What can hang from each mark
k_19: k_343 k_466
k_669: k_343 k_413
k_466: k_19 k_109
k_413: k_109 k_669
k_343: k_168 k_669
k_168: k_343
k_109: k_413 k_466
k_977: k_109 k_669

Each row was made from one small tree. The marks that hang from a mark follow it in brackets, in the order of their numbers. Every link used is in the known rows. Write each row's tree.
Known rows
k_669{k_343{k_168} k_413{k_109{k_466{k_19}}}}: [-6 10 0 19 9 -8 3 6 -9 -8 2 0 -4 8 -7 12 2 -13 -5 -11 11]
k_109{k_413{k_669} k_466{k_19}}: [-7 -2 -5 -36 -1 -28 -8 0 5 -4 -1 -8 -8 -8 -4 2 -5 -6 4 8 16]
k_343{k_168 k_669{k_413{k_109{k_466}}}}: [8 2 4 -16 -3 -10 -3 3 -3 -5 6 -1 -7 7 -17 6 -1 0 -1 -18 12]
k_466{k_19{k_343{k_168 k_669{k_413}}} k_109}: [-14 -2 -1 34 -10 -11 -9 2 -3 -6 -2 -1 -10 6 -19 17 -3 12 -1 14 8]
k_109{k_413{k_669} k_466{k_19{k_343{k_168}}}}: [-4 -4 -1 -1 -7 -20 -1 4 7 -8 -3 -1 -5 -10 -17 11 -6 0 -1 22 20]
k_466{k_19}: [-17 -1 -1 -25 1 -24 -13 -1 3 -2 -6 -2 2 -6 -2 1 -1 -7 0 20 3]
k_977{k_109{k_466}}: [-12 1 1 -17 2 -14 -10 3 7 -3 1 -1 7 2 -9 -3 3 5 -4 2 0]
k_19{k_343{k_168 k_669} k_466{k_109{k_413}}}: [-2 -5 1 31 -8 -14 -2 3 7 -5 -3 7 -6 -12 -28 11 -11 10 0 12 10]
k_413{k_109{k_466}}: [1 1 1 -30 4 -13 -9 0 1 -3 1 -2 4 -2 -10 0 0 -2 -1 -10 5]
k_413{k_669{k_343}}: [-12 -9 -2 -15 7 -13 -17 1 1 4 -1 -12 2 -16 -2 -8 3 -5 0 6 -4]
k_669{k_343{k_168} k_413{k_109}}: [-6 3 2 12 11 3 -10 8 -10 -2 0 -1 -3 3 -9 -3 1 -4 -6 -10 4]
k_977{k_109{k_413 k_466} k_669}: [-14 -1 -4 -13 -4 -15 -13 3 5 -7 1 -10 -5 4 -10 -7 3 0 -3 4 5]
k_669{k_343 k_413}: [-21 1 0 10 21 -9 -10 7 0 1 -4 -5 3 -3 -2 -16 0 -2 -4 -4 0]
k_19{k_343}: [-16 -7 2 0 6 -13 -11 4 10 -1 -8 -1 12 -13 -13 -6 -3 7 -5 24 1]
k_19{k_343{k_168 k_669} k_466{k_109}}: [-4 -7 3 27 -9 -16 -5 -1 8 -4 -1 8 0 -13 -28 13 -5 8 0 11 1]
k_109{k_413{k_669{k_343}} k_466}: [-6 -3 -4 -8 11 -15 -5 3 4 1 0 -11 -3 -12 -5 -6 -2 -6 2 -6 9]
k_977{k_109{k_466} k_669{k_343 k_413}}: [-23 2 -3 22 10 -9 -10 6 -1 -6 3 -12 -1 8 -6 -12 12 -4 -7 -9 -4]
k_109{k_413 k_466{k_19{k_343{k_168 k_669}}}}: [-4 -1 0 18 -10 -21 10 6 10 -8 -4 1 -1 -4 -19 21 -9 -3 -2 27 19]
k_109{k_466{k_19}}: [-13 3 -1 -22 3 -28 -3 -2 7 -5 -3 0 4 -3 -4 4 -1 -10 1 7 7]
k_168{k_343{k_669{k_413{k_109}}}}: [-3 -5 0 4 3 -1 -6 3 -3 -4 -3 -11 4 13 -10 -1 2 16 -3 -8 6]
k_669{k_343{k_168} k_413{k_109{k_466}}}: [-1 7 3 15 13 -2 -1 7 -7 -4 3 1 -1 6 -12 0 1 -7 -5 -23 8]
k_413{k_669}: [-8 -10 0 -47 0 -19 -23 -3 4 2 -1 -9 -1 -15 -6 -10 0 2 3 7 1]
k_343{k_168 k_669{k_413}}: [-6 -3 5 -16 -2 -14 -10 3 2 -2 0 -1 -5 1 -13 -5 -3 2 0 0 7]
k_466{k_19 k_109{k_413}}: [-17 2 -7 -6 -2 -16 -16 -1 -3 -2 -6 -4 -13 3 -6 7 -8 4 4 8 9]

Write each row's tree
[-13 -2 -1 25 7 -14 -9 4 8 -4 -8 5 0 -14 -21 -3 -10 13 -2 11 6]
k_19{k_343 k_466{k_109{k_413}}}
[-5 1 -4 2 0 -19 1 3 0 -4 0 -5 -9 -7 -7 10 -3 -16 2 5 15]
k_109{k_413{k_669{k_343{k_168}}} k_466{k_19}}
[-10 -7 -1 27 -18 -14 -8 -1 1 -4 -3 0 -6 -1 -20 27 -3 6 0 23 4]
k_466{k_19{k_343{k_168 k_669}} k_109}
[-14 0 -3 11 2 -17 -9 4 -2 -13 -1 -9 -2 4 -13 4 5 -3 -6 9 9]
k_977{k_669{k_413{k_109{k_466{k_19{k_343}}}}}}
[2 -1 1 6 5 -5 4 2 0 -6 0 -9 6 15 -13 2 2 13 -2 -21 10]
k_168{k_343{k_669{k_413{k_109{k_466}}}}}
[-10 -3 -7 14 -6 -9 -15 -1 -9 -1 0 -8 -20 -2 -8 15 -3 -4 4 3 8]
k_466{k_19 k_109{k_413{k_669{k_343{k_168}}}}}
[-5 -6 -2 -6 2 -8 -12 4 -1 2 -1 -7 -8 -12 -8 -4 -4 -6 1 5 8]
k_109{k_413{k_669{k_343{k_168}}}}
[-5 -4 2 14 -11 -23 8 2 10 -7 -2 3 5 -6 -18 22 -2 -5 -2 26 11]
k_109{k_466{k_19{k_343{k_168 k_669}}}}
[-2 -3 -2 6 -8 -19 1 3 4 -7 -2 -5 5 -5 -13 25 0 0 -4 22 9]
k_413{k_109{k_466{k_19{k_343{k_669}}}}}
[-10 2 -2 -5 7 -19 -13 -1 3 -3 -4 4 -7 -9 -14 -7 -9 5 3 -6 6]
k_19{k_466{k_109{k_413}}}
[-9 -6 5 13 -1 -10 -6 7 6 -4 -3 1 2 -4 -20 -1 -4 10 -5 16 8]
k_19{k_343{k_168 k_669{k_413}}}
[-12 9 -3 14 16 -12 0 6 -8 -6 0 -6 -2 6 -1 7 3 -10 -5 -10 8]
k_669{k_343 k_413{k_109{k_466{k_19}}}}
[-2 -4 -2 -40 3 -21 -11 0 7 -1 0 -8 -5 -11 -9 -10 -5 1 4 -4 13]
k_109{k_413{k_669} k_466}
[-6 -8 1 -10 1 -10 -14 0 -1 3 1 -6 -1 -14 -8 -3 3 -8 0 4 -1]
k_413{k_669{k_343{k_168}}}
[-15 2 3 14 14 -6 -7 7 -2 -1 -2 0 0 -1 -8 -11 -1 -6 -4 -6 3]
k_669{k_343{k_168} k_413}
[0 -2 -1 -3 4 -11 -2 3 2 -1 2 -5 -6 -9 -11 -2 -4 -10 2 -7 12]
k_109{k_413{k_669{k_343{k_168}}} k_466}
[-24 -3 -2 10 14 -13 -16 3 -2 -2 -2 -13 -2 -2 -3 -20 7 -11 -3 -4 -4]
k_977{k_669{k_343 k_413}}
[-8 8 -1 -18 8 -18 -6 3 -5 -8 0 -2 -4 7 -5 4 0 -3 -3 -8 12]
k_669{k_413{k_109{k_466{k_19}}}}
[-24 -3 -1 -13 1 -11 -26 3 -1 -6 1 -11 -5 7 -7 -18 9 7 -5 5 -4]
k_977{k_109 k_669{k_413}}
[3 5 2 -12 -7 -17 0 2 -5 -9 4 -1 -10 9 -13 18 -1 -6 -1 -6 15]
k_343{k_168 k_669{k_413{k_109{k_466{k_19}}}}}
[3 -2 3 -19 -5 -6 -13 4 -6 -3 3 -3 -8 4 -14 3 -2 3 -2 -6 8]
k_343{k_168 k_669{k_413{k_109}}}
[-5 -10 4 6 -10 -12 -5 4 10 -2 -4 0 7 -11 -20 8 -4 4 -3 26 4]
k_19{k_343{k_168 k_669}}
[-10 -2 -3 13 -3 -24 7 6 12 -7 -7 -5 2 -7 -13 16 -8 0 -2 29 17]
k_109{k_413 k_466{k_19{k_343{k_669}}}}
